Each row was made from one walk, in order. Every step used is in the known rows, and no mark comes twice. Write each row's walk.
Known rows:
Q N J: [-1.96 -0.35 -2.09  0.19 -0.65 -2.25  2.22  1.95 -0.28 -2.04 -1.54  1.45
 -0.41 -0.29  1.93 -5.54 -0.48  2.61  4.43]
K N J D: [-2.61 -0.73 -1.11 -3.90 -0.78 -4.16 -0.35 -1.43  0.93 -1.14  1.75  0.07
  0.26  0.62  2.37  3.74 -0.42  0.61  0.45]
J D G: [-0.74 -4.72 -0.66 -3.37 -1.89 -2.31 -5.41 -0.94 -3.26 -0.62 -0.60  0.68
 -1.50 -2.97 -1.00 -2.93  2.68  2.81 -1.80]
N Q Y J D: [ 1.61 -1.45 -0.07  1.25 -2.99 -1.36 -1.87 -0.58  2.48 -1.60  2.05  5.03
  0.43 -2.74  1.75  1.30 -1.75 -0.27  1.28]
N J D: [-3.52 -2.95 -0.85 -5.14 -0.64 -1.42 -0.48 -2.57  0.74 -0.31  0.51 -1.44
 -1.06 -0.30 -0.16 -1.70  0.54  2.95  1.16]
Q Y J: [ 0.55 -1.90 -2.45  3.74 -5.63 -0.43 -4.02 -1.39  1.15  0.28 -0.04  3.23
 -1.32 -1.93  3.19  1.91 -3.37  1.65  2.73]
G Y: [ 4.38 -3.48 -3.71  0.42 -0.50 -5.05 -6.23 -0.31 -0.27 -2.30 -0.92  3.03
 -1.02  1.10  1.62  0.65  0.63  3.62  3.47]
Q Y J D: [-1.05 -3.22 -1.54  2.40 -5.61 -0.27 -4.41 -1.52  0.41  1.18  0.35  2.90
 -1.74 -2.85  2.33  1.42 -3.21  1.53  1.60]
G N J D Q: [-4.45 -1.53 -0.76 -4.03 -0.28 -0.10  2.76  0.94 -1.29 -2.68 -3.50  0.26
 -0.60 -0.06 -0.72 -0.23 -0.17 -1.12  1.71]
J D G N Q Y: [-0.27 -4.30 -0.79 -2.91 -1.20 -1.52 -3.10  0.31 -2.73 -1.26 -1.60  3.73
 -0.81 -4.02 -0.63 -1.31  2.17 -0.04 -1.33]
D Q Y K N J: [-4.59 -2.26 -0.42  2.47 -1.71 -2.18 -1.98  0.64  1.30 -1.36 -1.36  0.66
 -1.58  0.22  0.06  3.29 -2.00 -1.48  3.73]
Q N J D: [-3.55 -1.47 -1.18 -1.05 -0.49 -2.23  2.08  1.80 -1.15 -1.25 -1.04  1.10
 -0.92 -1.33  0.94 -6.05 -0.32  2.44  3.19]
Q N J D G Y: [-2.04 -2.02 -2.14 -1.71 -0.28 -3.44  0.82  1.79 -1.55 -1.22 -2.12  2.81
 -1.23 -1.75  0.50 -6.39  0.09  3.88  2.48]
K N: [ 0.99 -0.25 -1.75 -0.15 -1.49 -4.66 -2.73  0.09  0.00 -2.49  1.47  1.11
  0.71  1.03  3.40  4.75  0.02 -0.41  1.45]
N J D Q Y: [-5.61 -3.15 -0.12 -3.88 -1.64 -1.00 -0.61 -2.32  0.59  0.12 -0.25 -0.61
 -1.54 -1.42 -0.93 -0.74 -0.24  0.69  1.71]
Y K N: [-0.77 -2.47 -2.06  2.04  1.53 -3.81 -2.24  1.93  1.61 -2.89  0.51 -0.93
 -0.55  4.06  2.49  3.45 -1.43  3.87  2.05]
D G Y K N: [ 3.75 -3.24 -4.48 -0.71  0.27 -5.71 -5.80  0.85 -0.94 -3.04 -2.58  3.49
 -1.18  0.36  0.53  0.12  1.28  6.29 -0.21]
N Q: [ 3.47 -0.78 -0.29 -0.04 -0.40 -2.50 -1.70  0.23  1.74 -3.96  1.76  3.01
  1.45 -0.46  1.39  0.26  1.20 -0.27  1.91]
N J D Q Y K: [-6.23 -3.63 -0.16 -3.03 -0.55 -1.08 -0.24 -1.72  1.32  0.13 -0.43 -1.26
 -1.96 -0.31 -1.12 -0.62 -0.73  1.89  1.78]

Write each row's walk:
[ 0.53 -0.99 -0.64  0.01 -1.49 -0.16  1.47  1.82 -0.05 -3.25 -1.90  5.17
  0.71 -1.71  1.49  1.87 -1.42 -2.57  1.57]	G N Q Y J D
[-0.97  0.39 -2.03 -2.75 -0.78 -4.26  0.12 -1.16  1.59 -2.13  1.32  0.40
  0.65  1.49  3.18  4.32 -0.56  0.62  1.66]	K N J
[-3.05 -1.63 -1.58 -1.74 -0.77 -2.30  1.57  1.79 -1.71 -1.33 -1.75  1.69
 -0.99 -1.90  0.61 -6.82  0.27  3.24  2.16]	Q N J D G
[-0.24 -2.61 -1.36 -0.06 -3.65 -4.15 -5.05 -0.78 -1.13 -1.34 -1.06  1.85
 -2.40 -0.09 -0.55 -0.15 -3.30  5.47  0.59]	G Y J D Q
[-5.28 -4.89  1.11  0.33 -1.82 -2.27 -3.95  0.16 -1.35  0.15  0.20  0.23
 -2.01 -1.57 -0.71  1.85 -0.49 -1.28  0.89]	J D Q Y K N
[-0.42 -5.02 -1.70 -2.85 -0.06 -4.67 -5.82 -0.07 -2.41 -0.79 -0.87  1.89
 -1.77 -1.39 -0.61 -0.66  1.53  4.50 -1.79]	J D G Y K N
[ 1.98  0.93 -1.06  0.99 -2.43 -4.14 -1.14  0.12  2.31 -2.77  2.65  4.73
  1.49 -0.76  4.14  6.21 -2.09 -1.61  1.20]	K N Q Y J
[ 2.55  0.06 -1.33  0.87 -1.06 -4.52 -1.65  0.29  2.26 -2.71  2.63  4.96
  1.81 -0.71  4.19  6.46 -0.16 -3.06  2.02]	K N Q Y
[-4.48 -5.05  1.34 -0.22 -2.91 -1.31 -4.68 -0.62 -2.06  0.53 -0.09  0.37
 -2.17 -2.94 -1.19  0.05  0.46 -1.85  1.17]	J D Q Y
[-2.89 -1.45  0.19 -0.77 -5.77 -0.65 -2.63 -1.38 -1.26 -0.59  0.69 -1.10
 -1.93 -0.85  0.14 -1.59 -4.04  5.42 -1.36]	Y J D
[-0.48 -3.84 -0.42 -3.95 -0.99 -1.92 -2.62  0.58 -3.16 -1.99 -1.50  2.55
 -0.66 -3.21 -1.16 -2.36  2.50  0.76 -1.97]	J D G N Q
[ 2.36 -1.04 -1.65  0.64 -0.07 -0.66  1.01  2.24  0.36 -4.07 -2.18  5.44
  1.18 -1.07  2.19  2.22  0.27 -3.96  3.34]	G N Q Y
[-2.79 -1.74 -1.55 -4.16  0.18 -0.29  2.52  0.67 -1.12 -2.54 -3.08  0.69
 -0.28  0.29  0.33 -0.30  0.14 -0.28  1.65]	G N J D
[-2.88 -2.71 -2.08 -1.25  1.93 -3.77 -1.05  0.87  1.67 -2.07 -0.09 -0.95
 -0.93  2.80  1.15  2.11 -1.01  5.18  0.27]	Y K N J D G
[-3.80 -0.82  0.52  2.62 -2.78 -2.33 -0.73  3.10 -2.60 -3.06 -2.44  0.45
 -1.33 -0.76 -0.79 -3.46 -0.82 -1.26  3.84]	D Q N
[ 0.17 -1.56 -1.46  1.83  2.23 -4.12 -1.22  2.23  2.65 -3.76  1.30  0.61
  0.37  3.64  2.49  3.87 -1.29  3.02  1.80]	Y K N Q
[ 2.39  0.83 -0.58 -0.54 -0.44 -4.89 -1.03  0.53  1.59 -3.87  2.62  3.13
  1.98  0.49  3.35  5.18  0.14 -1.77  1.17]	K N Q
[-5.32 -3.72  1.84 -0.45 -2.26 -2.10 -2.26  1.55 -3.60 -0.83 -0.75 -0.38
 -2.06 -2.28 -1.75 -3.68  0.12 -0.64  1.16]	J D Q N
[-2.54 -1.28 -0.51 -1.93 -5.55 -0.63 -1.91 -0.40 -2.65 -1.42 -1.61  0.33
 -1.76 -1.87 -0.61 -2.29 -3.41  5.54 -2.72]	Y J D G N
[ 2.60 -0.57 -2.82 -1.16 -2.35 -1.35 -1.03  1.37 -1.40 -3.70 -3.70  5.50
  0.25 -2.90  0.32 -0.77  0.39  1.29 -0.88]	D G N Q Y J
